Each row was made from one path, in order. Every step used is in the known rows, and no mark comes twice. Write each row's path.
Known rows:
depo-guga-mutob-botas-dopaz-kebomug: [ -5  -7 -13 -10 -21   2   3  13 -15  20  -7 -16   5  49  15 -21  -5  -9
  -4  -5 -25  -3 -23  -8 -13   5  -4]
kebomug-sogog: [ 16  -4 -15 -13 -17  -1 -11 -11 -12   7   9  -9  11  26  21 -36 -10   4
   2 -11 -21   4  -8  -6  -7   0   6]
rigu-kebomug-dopaz-botas-telep-guga-depo: [  9   4 -16  -4 -16  -9 -17   3   0  18   1   7   8  58  33 -41 -13  -6
 -16 -12 -17   0 -16   8 -10 -10  -3]
depo-guga-mutob-botas-dopaz: [  2   5 -15  -2 -20  -3  -8  13  -7  30  -3  -6   2  31   2 -18   2  -1
   4  -4 -23  -1 -14  -7  -2  -5   0]
depo-guga-mutob: [  4 -19 -33 -11 -18  -6 -20 -10  -9  23  -4   6  12  33  18 -22  -4   5
   3 -21  -5  -4 -11   7 -14   0   7]
rurisaf-rigu-kebomug-sogog-botas-telep-guga: [ 18  -6 -15 -17 -33 -19  -8 -12   9  26   5  -1  21  50  32 -32 -19 -12
 -16 -12 -17  -8 -25   2 -17 -16 -16]
depo-guga-mutob-botas: [  9  -3 -22  -4 -17  -5 -11  -1   0  33 -11  10   1  26  11 -16  -1   3
   4  -6 -23  -3 -15  -6 -20   2  10]
dopaz-botas-mutob-guga-depo: [ 14   0 -12   2   0 -21 -11   2   0   6   6  -7  -7  38  12 -27  -1   5
  -6   4   4  -4 -10  -1   0  -2   5]
rigu-kebomug-sogog-botas-telep-guga-mutob: [  5  -8 -29 -18 -29  -4 -11 -19  -2  33   4   6  18  45  33 -34 -18 -10
  -5 -25 -14   1 -17   2 -18 -14  -3]
dopaz-kebomug-sogog-botas-telep-guga: [ 14 -14  -8 -17 -31 -14  -5 -12   0  19   4 -13   8  57  33 -45 -17 -17
 -13 -11 -19 -10 -24  -1 -23  -5 -12]
botas-telep-guga-mutob: [  4 -10 -25 -23 -26  -1 -12 -20  -3  29  -4   3   8  41  26 -28  -5  -7
   1 -26  -4  -4  -5   5 -12  -7   3]
dopaz-botas-telep: [  1  -5 -12   1 -21  -6 -15   5  -3   9  -9 -24   3  34  28 -21  -7 -13
 -18 -25 -11  -6 -13  -8  -5 -12  -8]
rurisaf-rigu-kebomug-dopaz-botas-telep: [ -1   3 -22   2 -21  -4  -9  10  -6  15 -13 -19  24  42  32 -14 -15 -15
 -20 -27 -23   1 -20  -9  -5 -24 -18]
sogog-botas-dopaz-kebomug-rigu: [  3  -2  -3   0 -26  -6  -6  18 -15   3  -7  -6  11  51  20 -29  -7  -3
 -13 -13 -15  -6 -17 -22 -15 -13 -23]
rigu-kebomug: [  1  -1 -10 -15 -21   5 -12  -2 -11  10  -3   0  22  27  23 -11  -8   0
 -12 -15 -10  -4 -14  -8   0 -10   0]
botas-telep-guga-depo: [ 16  -1  -8 -15 -15 -16 -23  -7   4  20   4   7  -6  48  26 -38  -7   3
 -15  -9  -2  -7  -6  12  -6   5   2]
sogog-kebomug-rigu-rurisaf: [  7  -6   3  -4 -25  -8 -19  -1  -2   7 -16  15  28  40  28 -20 -15  10
 -12 -13 -17  -1 -12 -20  -9  -5 -31]
guga-mutob-botas: [  6   5 -17  -8 -18   5  -7  -5  -1  27 -12  11  -4  16  12 -13   0   3
   4 -15 -23   0  -7 -15 -17  -2  11]
sogog-botas: [ 11 -10  -8   2 -27 -14 -20  -4   2   2  -1   4  -4  22  22 -23  -8   6
 -14 -21 -14 -13 -14 -13 -20  -7  -6]
botas-dopaz-kebomug-sogog: [  4  -5 -11 -16 -19   5   1   1 -22   4   9 -25  14  45  23 -39 -13  -5
  -3  -8 -26   5 -17  -7  -5   2  -4]
guga-mutob: [  0  -8 -27 -15 -19   6 -15 -15 -10  15  -5   8   6  22  21 -17  -3   7
   3 -31  -6   0  -1  -4 -10  -4   9]
guga-mutob-botas-dopaz: [ -2  12 -11  -5 -21   4  -5  10  -7  25  -4  -5  -2  24   3 -15   3  -1
   3 -10 -23   1  -8 -14   1  -7   0]
dopaz-botas-telep-guga-mutob: [  2 -12 -29 -14 -28  -1 -10 -13   1  23  -5   4   7  43  29 -31  -5 -13
   0 -29  -9  -2 -11   4 -17 -13   3]
telep-guga-mutob: [  7 -13 -27 -23 -27   2 -10 -20  -2  20  -2  17   9  36  22 -30  -2  -1
   8 -23  -9  -3  -6   5 -18  -6  11]
telep-guga-mutob-botas-dopaz: [  3   9 -11 -10 -26   3  -2   6  -3  28  -2   1   0  33   4 -23   4  -5
   6  -5 -26  -1 -11  -8  -5  -8   2]
botas-dopaz-kebomug-rigu-rurisaf: [  0  -2  -3 -12 -25  -3  -9  15 -13   4 -18   0  33  42  30 -19 -15  -2
  -7 -12 -14   2 -13 -22  -4  -9 -28]
mutob-guga-depo: [ 20   0  -3  -3  -2 -14 -17  -5   2  10   7   3  -4  37  14 -32   2  15
 -11  -7   1 -13  -5   4   2   4   8]
rurisaf-rigu: [ 14  -5 -19 -16 -24 -11 -10  -7   4   6  -7   7  14  21  17  -4  -4  10
 -10 -20  -8  -7  -9  -3  -8  -7  -4]
telep-botas-dopaz-kebomug-sogog: [  1   0 -13 -11 -23   5   3   4 -17   1  10 -25  16  45  26 -44 -12  -9
   0 -15 -28   4 -16 -11 -10  -6  -5]

Which path is each row?
[  2  -5  -2   2 -18   4 -11 -10 -12   6  -5  -5  10  48  18 -31  -6   9
  -7 -15 -37  -2 -12 -10 -10  -2 -16]  sogog-kebomug-dopaz
[ 15  -4 -19  -2 -28 -14 -13  -6   1  10   8   7  19  28  30 -23 -23   4
 -17 -18 -24  -1 -26 -11 -19 -16 -10]  rurisaf-rigu-kebomug-sogog-botas
[ -2   5  -6  -3 -26   0  -1  19 -15   0  -8  -9  18  51  19 -32  -2  -7
  -5 -17 -16  -5 -11 -21 -13 -17 -20]  telep-botas-dopaz-kebomug-rigu
[  3   6 -22 -11 -20   3  -5   1 -13  12  -9   3  36  35  23 -11 -13   2
  -7 -18 -28   3 -14 -10  -2 -20 -11]  rurisaf-rigu-kebomug-dopaz
[ 10  -7 -14  -7 -28  -6  -7  -3   1  14  -5 -11  13  54  27 -40  -6 -20
  -5 -14 -23  -6 -17   1 -15 -15  -8]  kebomug-dopaz-botas-telep-guga
[  6   5 -14  -2 -29 -12 -10   9  -5  12  11  -8  18  34  17 -22 -15   0
 -14 -14 -23   1 -23 -10  -2 -19 -18]  rurisaf-rigu-kebomug-sogog-botas-dopaz
[ -3   2 -32  -4 -17  -9   0  11 -12   3  -8 -13  21  32  18  -5 -14 -11
   2   0 -16  13 -18 -15  -6 -24 -11]  rurisaf-rigu-kebomug-dopaz-botas-mutob
[ 14  -3 -12  -6 -17 -16 -21  -1   7  14   3   6  -6  50  29 -41  -8  -2
 -16 -12  -8  -5 -12  11 -13  -1   3]  dopaz-botas-telep-guga-depo
[ -9  -1  -6  -9 -28   5   3  12 -14  -5  -3 -23  10  46  21 -29  -2 -11
  -6 -21 -19  -8 -15 -12  -9  -7  -8]  telep-botas-dopaz-kebomug
[ 13  -5  -6 -11  -7 -16   2  -8  -7  11   2 -26   7  31   2 -15   4  -2
   5  10   6 -11  -7 -11   8  -4  -2]  botas-mutob-guga
[ 12   7 -10  -1  -2 -21 -11  -2   2   9   8  -6  -4  36  12 -29   1   7
  -2   0   5  -8  -3  -3   1  -3   4]  telep-botas-mutob-guga-depo
[  1  -9 -32 -11 -25   3  -8 -11  -4  24  -7   2  13  48  29 -35  -7 -14
   3 -29 -19   3 -11   2 -18 -16   0]  kebomug-dopaz-botas-telep-guga-mutob
[ 10   0  -7  10   1 -17 -10  -1  -1   7   7  -7  -5  53  13 -33  -5   7
  -9   5 -12  -1 -14  -2  -2  -1  -6]  sogog-kebomug-dopaz-botas-mutob-guga-depo
[ -3   4  -6  -7 -29  -4  -7  17  -9   1 -17   1  36  42  32 -24 -13  -6
  -4 -20 -16   1 -12 -25  -9 -16 -29]  telep-botas-dopaz-kebomug-rigu-rurisaf
[ -3   5 -20  -9 -20 -11  -6   1  -8   2  -3 -17   5  22  13 -15  -1  -5
  10  -4  -1   1   0 -17  -5 -13  -3]  telep-botas-mutob
[  9   7 -15   5   1 -14  -8   6  -6  10   4  -6   8  45  16 -27  -7   1
  -7   4  -7   2 -14  -4   2 -10   0]  rigu-kebomug-dopaz-botas-mutob-guga-depo
[ -3   2   1 -11 -22   6   6  14 -15   9  -8 -21   1  42  14 -20  -3  -9
  -9  -3 -27  -5 -19 -16  -8   3  -6]  mutob-botas-dopaz-kebomug
[ 10   0 -16  -4 -24 -17 -15  -4   0  24   2 -15  17  34  33 -18 -24  -5
 -26 -22 -16  -5 -21  -9  -8 -16 -20]  rurisaf-rigu-kebomug-sogog-botas-telep
[  7   1  -8   2 -26 -10 -14   7  -9   7  12 -15   3  32  14 -34 -10   1
  -6 -13 -23  -2 -16 -12  -3 -12 -12]  kebomug-sogog-botas-dopaz
[  8   9  -1  -6 -17  -6 -11   2  -1  30 -13 -19  -4  26  16 -13  -3  -7
 -14  -9 -17  -9  -7 -14  -2  -1  -6]  mutob-botas-telep
[  4  -6 -16  -6 -19 -21 -13  -1  -9   6  -1 -13  -5  21  13 -10 -10  -1
  -3   3  -1  -2 -10 -17  -9  -6  -9]  sogog-botas-mutob
[  1  -9 -11  16 -22   4  -9   3  -5  -6  -7  -4   8  47  24 -35  -7  -3
  -8 -21 -40   2 -22 -12 -21 -14 -10]  sogog-kebomug-dopaz-botas
[ -2  -2 -25   1 -15  -7  -4   8 -16  -1  -8 -20   7  30  15 -17  -8 -11
   9   2 -16  11 -10 -17  -7 -16  -5]  kebomug-dopaz-botas-mutob
[  5 -15 -27 -19 -27  -4  -6 -19  -4  27   2  -1   9  51  35 -40 -17 -12
  -4 -26 -16  -1 -17   2 -25  -6  -3]  dopaz-kebomug-sogog-botas-telep-guga-mutob
[  2   0  -3  -7 -22   0  -3  17 -20   3  -8  -9  15  51  17 -26  -4  -3
  -8 -10 -13  -3 -11 -18  -7 -10 -19]  botas-dopaz-kebomug-rigu
[  4   3  -9   1 -27  -6 -12   9 -10  10  13 -12  12  34  17 -30 -14  -2
 -10 -12 -24   0 -21 -13  -1 -17 -14]  rigu-kebomug-sogog-botas-dopaz
[ -3  -4  -8  10 -20  -2 -12   2  -6  11  -9 -24   6  50  28 -28 -10 -12
 -19 -24 -29  -3 -17  -9  -8 -13 -20]  sogog-kebomug-dopaz-botas-telep
[  5   0 -18 -18 -25  -3  -7  -2  -2  13  -6   9  30  26  24   1 -12   4
 -16 -18 -10  -3 -18  -5  -2 -14  -7]  rurisaf-rigu-kebomug
[  5  -6  -5 -14 -24  -3 -11   7 -11   2 -21   7  33  39  34 -18 -17   0
  -8 -15 -12   1 -13 -22 -12  -6 -24]  dopaz-kebomug-rigu-rurisaf
[ 16  -2 -10  -3   0 -23  -7  -3  -5  10  13 -11  -6  47  19 -36 -14   6
 -10   7  -3  -4 -16  -3  -7   4  -1]  dopaz-kebomug-sogog-botas-mutob-guga-depo
[  7  -3 -17 -20 -23   6   9  -3 -14  20   7 -12  11  50  21 -43 -13 -11
   6  -4 -34   8 -21  -6 -17   0   1]  telep-guga-mutob-botas-dopaz-kebomug-sogog
[ 11   1 -17 -14 -24   2  -3  -9   5  31  -9  18  -1  27  13 -23   1  -2
   7  -9 -25  -2 -11  -8 -24  -3  12]  telep-guga-mutob-botas
[ 11  -8 -11  -1  -9 -16   4   0  -3   3   1 -26   6  33   6 -19   3 -10
   4   5   0  -8 -15 -12   0 -12  -1]  dopaz-botas-mutob-guga
[  3  -5 -20  10 -21   4  -9   9  -9  -6  -9  -5  12  35  24 -32  -4  -7
   0 -23 -32   4 -16 -12 -16 -19   0]  kebomug-dopaz-botas
[ 19  -4 -10 -15 -16 -13 -21  -8   4  11   6  20  -6  43  22 -40  -3  10
  -8  -7  -5  -6  -7  11 -12   6  10]  telep-guga-depo
[ 10  -3  -7   2 -16 -13 -19  -3   5  15   2   6  -4  65  29 -48 -11   0
 -18 -11 -22  -3 -16  10 -15  -1  -9]  sogog-kebomug-dopaz-botas-telep-guga-depo
[ 10   0 -16 -15 -19   5  -7  -7 -14  12  10  -5  26  29  26 -30 -17   0
  -4 -10 -22   7 -16  -7  -3  -7   3]  rigu-kebomug-sogog
[ 17  -5 -10 -11 -18 -19 -16  -7   2  18  10   2  -5  59  36 -49 -20  -2
 -20  -9 -13  -5 -18   9 -19   5  -4]  dopaz-kebomug-sogog-botas-telep-guga-depo
[  4   6   0  -4 -21   1   1  21 -15  10 -12  -7  10  48  13 -24  -3  -5
  -7  -3 -21  -3 -14 -24 -12  -9 -17]  mutob-botas-dopaz-kebomug-rigu
[  9   1  -9  -4 -11 -16   4  -5  -1   7   3 -26  10  31   5 -22   7  -6
   9   1   3 -13  -6 -14   1 -15  -2]  telep-botas-mutob-guga
